Each row comes from the steps of one path. Every step used is in the known rows, and no mark comes twice. Write the path behind each row, first mark first.
Known rows:
susa > zonulu > valit > bimos: [ 23  -5  15  20 -18   2  10  38  27 -28 -20  14  -6 -10   4  16 -19 -10
   1  -3 -34  10   6  14  -7 -11   1 -24]
zonulu > bimos: [ 15  -3   7 -21 -14  -3 -42   2  19 -12 -10  29   4  -1  -2  19 -21 -15
  -8 -14 -37  12   5 -12   2  15   7 -32]
susa > bimos > pafu > valit > zonulu: [ 13   9  12 -32 -19  -2  -5   0  38  13  14  21   9  -7  13   9 -11  30
   4 -16 -32  17 -14  48   4  21  18 -19]
zonulu > valit: [ 21  -8   6   6 -19   6   0  20  34 -19  -6  15  -2   5  -2  17 -21  -3
  -7 -10 -30  14   6  26   4  26  14 -27]
susa > fedo: [  3  -2   3 -19 -20  -1 -22  11  35  -7  -9  24  -6   0  -1  15 -23  11
 -13  -9 -18  13  -1  -6  -1  40  12 -29]
bimos > susa > fedo > valit: [ -1 -22  12  -6 -17  -3 -42  21  29  14   4  24  -7  -4  -5  -1 -20  32
  -7 -18  -9   5   2   5   0  24  18 -28]
zonulu > bimos > pafu: [ 14  -1  10 -16 -13  -2 -55  -9  18 -10  -6  32   5  -7   3  18 -17  -1
  -2 -12 -36  12   1  21   2   3  10 -30]
valit > bimos > susa: [  5   1  19  -3 -14  -6 -51  21  26 -17  -5  30  -4   0   3   7 -19  10
   5  -7 -21   7  -1   2   2  -4   9 -24]
valit > fedo > bimos > pafu: [ -5   3   9  -7 -15  -2 -54  -1   5 -16 -20  57  -5 -10   7  18 -11  26
   4  -4 -20  12  -9  28   1  -3  15 -17]
susa > bimos: [  7   3  11 -14 -17  -4 -31  18  40   3   2  34   3   2   2  17 -20   7
   1  -7 -22  12  -2   4  10  33  25 -26]
susa > zonulu > bimos > pafu > valit > fedo: [  3  -3   8   6 -15  -5 -26   7  19 -17 -10  30   3 -21   4  19 -10   4
  -7 -13 -38  11   0  35 -12   4  -3 -18]
fedo > valit > susa > zonulu > bimos: [ 32 -23  16 -12 -13  -9 -17  10   9   3   0  25   8  -8   4   4 -15 -26
  -3 -11 -29   0   9 -26 -18  -6   2 -24]
pafu > susa > valit > bimos: [ 21  -9  18  -9 -14  -6  12  19  33 -29 -12  24  -7   6  10  11 -17 -20
   5  -9 -21   5  -6  26 -14   1  15 -26]
pafu > valit > fedo > bimos: [ -6   7   4 -13 -17  -5 -16  11  14 -22 -12  46  -4  -7   2  13 -12  10
  -8 -12 -19  13 -11  14  -6  24   9 -14]
fedo > bimos > susa > zonulu: [  9 -13  24   5 -15 -12 -57  27  19  -5   3  20   1 -11   3  11 -17  13
   5   0 -23   5 -10 -14  -3 -18  45 -15]
valit > zonulu > bimos > pafu > susa > fedo: [ 20 -11  12 -52 -16  -4 -41 -12  21  12 -10  22  -6   3  10  16 -17  25
  -5 -30 -48  11  -8  12  -9  18  -2 -32]
pafu > bimos > susa > zonulu > valit > fedo: [ -2 -23  14  36 -18  -3 -55  53  33  -8  -3  21 -28 -11  -1  15 -16   8
   5 -12 -34   3  -1  18  -3  25  17 -19]
valit > susa > fedo > bimos > pafu: [ 18   2   7 -21 -20  -4 -64 -13  12   2   3  50 -10  -3  15   9 -12  15
   0  -6 -16   5 -20  -1 -17  19  10 -18]
bimos > valit > susa: [ 36  -9  17 -32 -14  -6 -21   3  18 -13   8  20   7   2   5   7 -13  13
  -8   0 -23   8  -1   1  -6  26   7 -21]
valit > bimos: [  9   9  14 -15 -15  -3 -14  15  24 -25 -21  34  -1  -3   3  13 -19  -3
   1  -4 -22  12   2   2   0   0   3 -28]
pafu > bimos: [  0  -1   9 -23 -15  -7 -43  18  33  -9  -5  26 -15  -5  -2  16 -18  -7
  -1  -8 -21  12  -9   2   5  29  28 -31]
valit > bimos > pafu: [  5  10  15  -9 -13  -1 -31   2  22 -21 -17  38  -1  -9   8  14 -15  13
   7  -2 -21  13  -2  35   0 -14   4 -26]
pafu > bimos > valit: [ 10 -10  16 -33 -13  -7 -49  21  23 -10  -1  16  -9 -11  -3  14 -14  14
  -7  -8 -25  11 -11  14   8  25  22 -32]
fedo > valit > susa: [ 24 -11  12 -21 -14  -6   0   3  21  -1   4  31   4   3   3  -2 -15  -5
  -1  -7 -10   5   7   1 -10  16  10 -22]
bimos > valit > pafu: [ 16  -2  15 -50 -11   0 -20  13  14 -18 -12  24  12  -1   3  11 -17  37
 -14  -1 -30  10  -6  33   8  22  15 -27]
zonulu > valit > bimos > pafu > susa: [ 23   0  17   4 -14   2 -10  10  29 -19 -10  24 -15   8   7  18 -14  14
   4 -15 -36  11  -3  71  -6   0  -2 -26]
bimos > valit: [ 19 -10  18 -28 -14  -4 -20  12  21 -16  -5  12   9  -4  -3  14 -16  23
 -12  -3 -24  14   2  14   8  17  13 -27]
pafu > susa > zonulu > valit: [ 29 -18  19   9 -16  -4  17  31  43 -16  -4  -4  -6   9  -1  21 -20   3
  -6  -8 -38  10   5  36  -8  17  22 -24]
fedo > bimos > valit: [ 20  -8  19 -31 -13  -5 -43   8   3 -13  -7  25   7  -7   1  14 -14  22
  -8  -5 -23  12 -13   1   7   1  21 -24]
susa > zonulu > valit: [ 23 -14  12  21 -20   2  15  33  36 -18  -6   1   0  -6  -2  19 -20  -4
  -7  -1 -33  12   8  18  -3  10  18 -23]

Write each row's path:
[ 31  -7   2 -10 -24   4 -35   8  16  -2   2  38 -16   5  10  10 -17  -5
  -7 -15 -26   4 -12 -13 -18  40   0 -19] : zonulu > valit > susa > fedo > bimos
[ 10  -9   9  17 -22   7 -47  32  29  -7  -4  27 -22   1   4   9 -20  16
  -1 -20 -28   6  -1  11  -5  23  -8 -27] : zonulu > valit > bimos > susa > fedo
[ 18   5  -1 -25 -22  -4  -4   1  38  -5  15  24  -6   5   7   4 -16   0
 -15 -12 -16   8  -9   1 -21  60  -1 -19] : pafu > valit > susa > fedo
[  7  -3  15 -13 -12  -3   1  17  14 -13 -20  35   2  -8  -1   4 -16   1
   1 -10 -13  10   6  10   0 -13  -1 -29] : fedo > valit > bimos
[ 31 -15  23 -22 -14 -13 -43  25  21  -4   8  11  -8 -14   6  10 -12  -3
  -4   0 -28   2 -12  -9 -13  17  19 -23] : pafu > bimos > valit > susa > zonulu
[ 25   5  11 -19 -18  -6 -34   9  39   5  14  40   1  11  11   9 -17  -6
   5  -4 -22   6  -3  -9  -3  42  16 -19] : valit > susa > bimos
[  6   6  13  -9 -16  -3 -46   6  39   7   4  37   2  -3   7  17 -16  21
   6  -4 -23  13  -7  38  10  23  26 -23] : susa > bimos > pafu
[  8  -1   4 -26 -15   5 -29  28  28 -14  -8  31 -17   0   5  14 -19  -1
  -6 -12 -36   8 -10  41   4  40  20 -31] : zonulu > valit > pafu > bimos
[ 28 -15  21 -48 -15  -2   1   6  17  -8  -9   6  15  -4   2   9 -16  34
 -10  -9 -34  16   0   2   7   6   9 -27] : bimos > valit > zonulu
[  4   8   7 -13 -17  -3  -9  -4  37 -17   7  16   5  -6   3  11 -12  15
  -6  -6 -18  17  -7  60  -1  19  21 -21] : bimos > pafu > valit
[ -4  -6   9 -45  -9  -4 -29  21  17  -2 -10  40  -7  -9   1   3 -17   9
  -5 -12 -18   6 -10  28   5  22  26 -32] : fedo > valit > pafu > bimos
[ 27   0  12  -9 -18 -10  16  13  38 -16  13   8   7  -3   8   6 -13 -13
  -8   1 -21   7  -4   5 -23  22  18 -13] : pafu > valit > susa > zonulu
[ 32 -22  19 -34 -16  -6  31   9  36 -15  -3   5   3   9   9   8 -17  -4
   2 -15 -29   9  -3  17 -10   9  27 -24] : pafu > susa > valit > zonulu
[ 16  -6  15  18 -16   4 -38  30  27 -16  -4  25 -12   2   3   8 -18   6
   6 -13 -30   7   3  23   0   3   0 -24] : zonulu > valit > bimos > susa
[  6 -14   7 -11 -18  -3 -85  12  25   6   3  28  -9   0  -1  12 -23  10
 -10 -23 -34   5   0 -24  -2  32   5 -31] : zonulu > bimos > susa > fedo
[ 36  -7  19 -36 -14  -7 -45  -1   1 -10   5  33   4  -1   8   7 -11  12
  -4  -2 -22   5 -13 -13  -9   8  11 -17] : fedo > bimos > valit > susa
[ 17 -16  15 -37 -15  -3  22   7  17   2 -11  18  12  -7   0   1 -17  16
  -2 -15 -21  13   8   4   4  -2  15 -28] : fedo > valit > zonulu
[  7 -23  15  39 -19   1 -26  43  31 -12  -6  17 -10  -5  -2  14 -18  17
   0  -8 -33   6  10  21  -3  15  11 -15] : bimos > susa > zonulu > valit > fedo
[  7  -6   4   8 -19   5 -24  20   7 -20 -22  48 -12  -3   1  20 -16   5
  -2 -13 -30  11  -1  12   0  17   3 -18] : zonulu > valit > fedo > bimos
[ -3 -13  21  14 -15 -10 -58  30  11 -11 -12  38  -4 -12   3  13 -16  24
   4  -2 -24   3  -5 -12  -5  -9  27 -11] : valit > fedo > bimos > susa > zonulu
[ -2 -26  14 -31 -17  -6 -49  24  23  31   3  22 -19 -12   1  -4 -17  29
  -1 -29 -19   5 -10 -12  -2  20  17 -31] : pafu > bimos > susa > fedo > valit > zonulu
[ 19 -21  20  30 -18  -3 -44  35  19  -6   4  13  -6  -7   2  12 -17   8
   2  -6 -32   5  -8   7  -3  -9  36 -16] : fedo > bimos > susa > zonulu > valit
[ -3   7   7 -47 -12  -4 -43  20  27 -13 -11  37  -9  -4   6  13 -19   3
  -4  -5 -27   8 -15  20   5  32  29 -31] : valit > pafu > bimos
[ 15   4   8 -41 -18  -3  29   3  33 -12   1   7  11  -1   5   6 -15  12
 -10 -14 -29  18  -4  14  -2  19  15 -22] : pafu > valit > zonulu
[ -8 -13  16 -34  -9  -6 -62  29  19   9   4  38 -12  -5   1  -4 -16  20
   1 -15 -17   1 -12  29   6  19  34 -29] : fedo > valit > pafu > bimos > susa
[ 15 -17  10 -34 -19  -2 -64   6  19  15  -1  22  -3  -2   5   7 -22  16
  -4 -29 -42   7  -2 -36  -3  20   1 -30] : valit > zonulu > bimos > susa > fedo
[ 20 -18  21 -41  -6  -9 -10  19  12   1 -15  23   8   1   2  10 -18   6
 -10 -17 -40   1   1  22  -9  -5  15 -30] : fedo > valit > pafu > susa > zonulu > bimos
[ 15 -20  17   8 -17  -6 -49  19  21 -14  10  28  -3  -5   8   6 -16  -7
   8  -7 -12   3 -15   3  -4  -4  44 -17] : fedo > bimos > susa > valit
[ 16  -5  12   2 -17   0   5  20  26 -33 -14  31  -1  -7   9  10 -17 -29
   5  -4 -17   7  -1  11  -8  -3  11 -25] : susa > valit > bimos
[ 14 -22  16  11 -17  -4 -30  22  38 -16  12  16   0   0   4   4 -18  -6
   5  -6 -14   4  -4  14  -2  11  38 -22] : bimos > susa > valit
[  2 -17   6 -17 -18  -1  -5  14  25   7  -9  26  -4  -5  -5   6 -20  19
 -13 -15 -10  10   5   1  -2  28  10 -31] : susa > fedo > valit
[  7  15   9 -18 -16  -3   8  13  31 -26  -8  25   0  -4   4   9 -14  -7
  -6  -9 -20  14  -5  23  -6  12   1 -24] : pafu > valit > bimos
[ 10 -10  21 -26 -13  -7 -34  24  31   4  -6  36  -6  11   1  21 -14  43
  -5 -16 -34   8  -2  34   6  46   3 -22] : pafu > susa > bimos > valit > fedo
[ 11 -23  18  26 -18  -4 -53  47  38  -3  11   3 -22 -10  -2  12 -18  -1
   5 -10 -34   5  -7  17  -1  16  34 -23] : pafu > bimos > susa > zonulu > valit
[-10  -8   3 -47 -14  -1 -36  25  18  10 -13  43 -18 -12   2   4 -19  18
 -13 -18 -16   4 -14  17   0  41  17 -35] : susa > fedo > valit > pafu > bimos
[-12  -3   7 -39 -15  -4 -87  29  30   6   2  37 -23  -3   5   7 -21  26
  -7 -15 -25   2 -21  11   0  49  27 -30] : valit > pafu > bimos > susa > fedo
[ 21 -25  13 -53 -14  -5  -7   1  14  21 -12  21  -5   4   1   7 -19  15
 -12 -38 -40   7   2 -11  -9  18  -8 -36] : pafu > susa > fedo > valit > zonulu > bimos
